What can hang from each mark
tafaf: betiv
betiv: furora tafaf tosa
renu: furora gufuber tafaf tosa
furora: renu
tosa: betiv renu
gufuber: betiv rired

Each row was made from one small tree. The marks that hang from a mark follow it in brackets, in alphabetical order. Every link used is in the known rows. Write each row's tree.
Known rows
furora(renu(gufuber tosa(betiv))): [-0.037 -1.297  1.415 -1.930  0.602 -0.304 -0.244  1.383  2.210  0.218
  0.443  0.297  0.663  1.248  1.651  0.660 -2.482  2.222 -1.748]
gufuber(betiv(furora(renu) tafaf)): [-1.050 -1.930  1.934 -2.868  1.162 -1.041 -0.150  0.145  1.067 -0.382
  0.871  0.108 -0.295  2.081  4.238  3.029  0.563  1.383 -3.139]
furora(renu): [-0.926 -1.272  1.730 -2.904  1.206 -0.653  0.104  0.648  2.054 -0.389
  0.521  0.129  0.003  1.431  1.384  0.334  0.329  0.850 -2.938]
renu(gufuber): [ 0.321 -0.591  0.990 -1.237  0.369 -0.855 -0.575  0.905 -0.139  0.585
 -0.058 -0.531  0.750  1.819  1.796  1.193  0.862  1.348 -1.930]
betiv(tafaf tosa(renu)): [-1.436 -1.819  2.853  0.058  1.386 -2.079 -0.816  0.389  2.757  0.491
 -0.043 -0.348  0.247  1.929  3.791  5.041  1.090  0.752 -4.079]
tafaf(betiv): [-0.201 -0.819  1.037 -2.014  1.097 -1.049 -0.105  1.017  1.786 -0.613
  0.192 -0.155  0.874  1.074  2.099  0.032  0.222  2.008 -3.414]
betiv(furora tafaf tosa(renu(gufuber(rired)))): [-1.183 -1.849  3.183  2.229  1.055 -1.859 -1.404  0.142  2.088  1.774
 -0.276 -0.511 -0.021  2.344  4.745  6.300  1.720  0.514 -3.465]
tafaf(betiv(furora(renu(gufuber(rired))) tosa)): [-0.943 -1.515  2.195 -0.983  1.031 -1.025 -0.864  0.329  3.286  0.675
 -0.257  0.306  0.259  1.392  3.672  2.706 -0.121  1.509 -2.886]
furora(renu(gufuber(betiv rired))): [-0.423 -1.631  0.900 -4.923  0.842  0.854  0.008 -0.146  1.833  0.606
  1.057 -0.252 -0.158  2.689  3.030 -0.271 -0.331  0.857 -0.676]
furora(renu(gufuber(rired) tosa)): [-0.337 -1.572  1.281 -3.449  0.574 -0.122 -0.037  0.650  1.867  0.660
  1.294 -0.265  0.149  2.704  1.428  0.005 -0.831  1.020 -0.091]
tosa(betiv(furora tafaf) renu): [-0.834 -1.486  2.862  3.270  1.645 -1.293 -0.746  1.127  2.612  0.435
 -0.369 -0.030  0.276  0.506  3.972  4.127  0.329  1.565 -5.895]
tosa(renu(furora)): [-0.422 -1.376  2.178 -0.251  1.005 -1.040 -0.624  1.095  1.156  1.229
  0.798 -0.433  0.390  2.066  1.374  1.828 -0.306  1.302 -3.936]
renu(furora gufuber(rired) tafaf(betiv) tosa): [ 0.700 -1.514  1.100 -3.052 -0.230 -0.946 -0.551  1.507 -1.233  2.109
  1.744 -0.881  1.323  3.344  1.229  0.867 -4.573  2.930  0.852]
gufuber(betiv(furora tafaf tosa(renu)) rired): [-1.468 -2.556  2.576 -0.792  1.720 -0.907 -0.467 -0.867  2.513  0.893
  0.900 -0.499 -0.345  2.724  6.270  4.681  1.742  0.906 -2.960]
tafaf(betiv(furora tosa(renu(gufuber)))): [-0.611 -1.266  1.967  2.233  1.084 -2.168 -1.217  0.886  2.823  1.277
 -0.761  0.156  0.689  1.043  3.777  3.868  0.110  2.306 -5.101]
tafaf(betiv(furora(renu(gufuber)) tosa)): [-0.817 -1.294  2.081 -0.422  0.891 -1.793 -1.025  0.768  2.731  0.490
 -0.632  0.589  0.490  0.958  3.297  3.245 -0.544  2.107 -3.862]
furora(renu(gufuber tosa)): [-0.200 -1.329  1.209 -2.786  0.399 -0.936 -0.226  1.178  1.316  0.445
  0.899  0.043  0.414  2.147  1.004  0.648 -1.284  1.639 -1.207]

Write each row's tree
[-0.421 -1.639  2.342  0.158  0.447 -1.975 -1.184  0.894  0.046  2.664
  0.114 -0.490  0.776  2.418  2.353  4.282 -2.336  1.997 -2.799] : betiv(tosa(renu(furora gufuber tafaf)))
[-0.804 -1.181  1.760 -0.948  1.261 -1.370 -0.306  1.030  2.549 -0.392
  0.076  0.490  0.273  0.778  2.302  1.048 -0.039  1.906 -4.450] : tafaf(betiv(furora(renu)))
[-0.817 -1.665  1.522 -3.392  0.779 -0.646 -0.373  0.441  2.060  1.327
  0.273 -0.107  0.369  2.144  2.639  1.209 -2.728  1.528 -1.266] : furora(renu(gufuber(rired) tafaf(betiv(tosa))))
[-0.355 -1.879  1.036 -4.655  0.375 -0.681 -0.178  0.794  1.162  0.255
  1.422 -0.069  0.246  2.922  2.775  1.694 -1.885  1.825 -0.667] : furora(renu(gufuber(betiv(tafaf)) tosa))
[ 0.545 -1.143  0.704  0.152  0.082 -2.516 -0.479  1.683 -1.253  1.323
  0.568 -0.288  1.241  1.896  1.995  1.859 -2.849  3.525 -1.854] : renu(gufuber tafaf(betiv(furora)) tosa)
[ 0.492 -1.238  1.634  0.743  0.620 -0.270 -0.407  0.847  0.932  0.839
  0.525 -0.337  0.822  1.523  3.068  1.652 -0.416  2.276 -0.895] : renu(gufuber(rired) tosa(betiv(furora)))
[-0.885 -2.568  1.942 -3.169  1.317 -0.407 -0.144 -0.616  1.063  1.858
  1.586 -0.721  0.168  3.220  4.419  2.392 -1.568  1.706 -1.355] : gufuber(betiv(tosa(renu(furora tafaf))) rired)
[-0.737 -1.427  2.378  1.122  1.599 -0.674 -0.480  1.144  3.101  0.211
 -0.114 -0.252  0.450  0.787  3.438  2.783 -0.406  1.365 -5.022] : tosa(betiv(tafaf) renu)
[ 0.017 -1.386  0.699 -2.236  0.694 -2.154  0.324  1.382 -0.081  0.244
  1.242 -0.327  1.213  1.849  1.482  0.225 -2.819  3.241 -1.791] : renu(tafaf(betiv) tosa)
[-0.529 -1.538  3.023  0.611  1.203 -0.611 -0.943  1.515  2.161  0.822
  0.306 -0.315  0.625  1.284  2.802  3.647 -1.821  1.597 -4.482] : tosa(betiv(tafaf) renu(furora))
[-0.520 -1.230  1.528  0.065  1.047 -1.532 -0.964  0.883  3.311  1.038
 -0.528 -0.041  0.856  1.366  3.196  2.525 -0.550  2.074 -4.198] : tafaf(betiv(tosa(renu(gufuber))))
[-1.034 -1.487  2.275  1.929  1.561 -2.293 -0.814  0.655  3.319  0.604
 -0.432  0.296  0.515  0.800  3.804  3.538  0.575  2.193 -5.685] : tafaf(betiv(furora tosa(renu)))
[-0.116 -1.459  0.704 -3.146  0.298 -1.475 -0.154  1.622  0.864  0.974
  0.908  0.053  0.793  2.089  1.039  0.257 -4.186  2.770 -1.420] : furora(renu(gufuber tafaf(betiv) tosa))
[-1.250 -1.531  2.379 -0.682  1.356 -1.928 -0.601  0.586  3.193 -0.236
 -0.309  0.685  0.335  0.708  3.359  2.986 -0.012  2.007 -4.443] : tafaf(betiv(furora(renu) tosa))
[ 0.361 -1.364  2.151 -1.452  0.579 -0.820 -0.287  1.556  0.341  0.106
  1.211 -0.122  1.250  1.469  1.465  1.591 -2.492  2.899 -1.485] : renu(furora tosa(betiv))
[ 0.353 -1.042  0.728 -1.115  0.455 -0.820 -0.519  0.311 -0.687  0.711
  0.289 -0.304  0.464  2.042  3.748  1.982  0.932  2.146 -2.239] : renu(gufuber(betiv(furora)))
[-0.777 -1.601  2.042 -0.521  1.050 -1.790 -0.019  0.877  1.264 -0.151
  0.909  0.346  0.042  1.479  1.722  1.778  0.301  1.732 -2.979] : betiv(furora(renu(tosa)))
[-0.445 -1.111  2.667  1.305  1.257 -1.202 -0.572  1.023  1.057 -0.489
 -0.368 -0.023  0.564  0.391  3.798  3.809  0.742  1.702 -4.148] : tosa(betiv(furora tafaf))
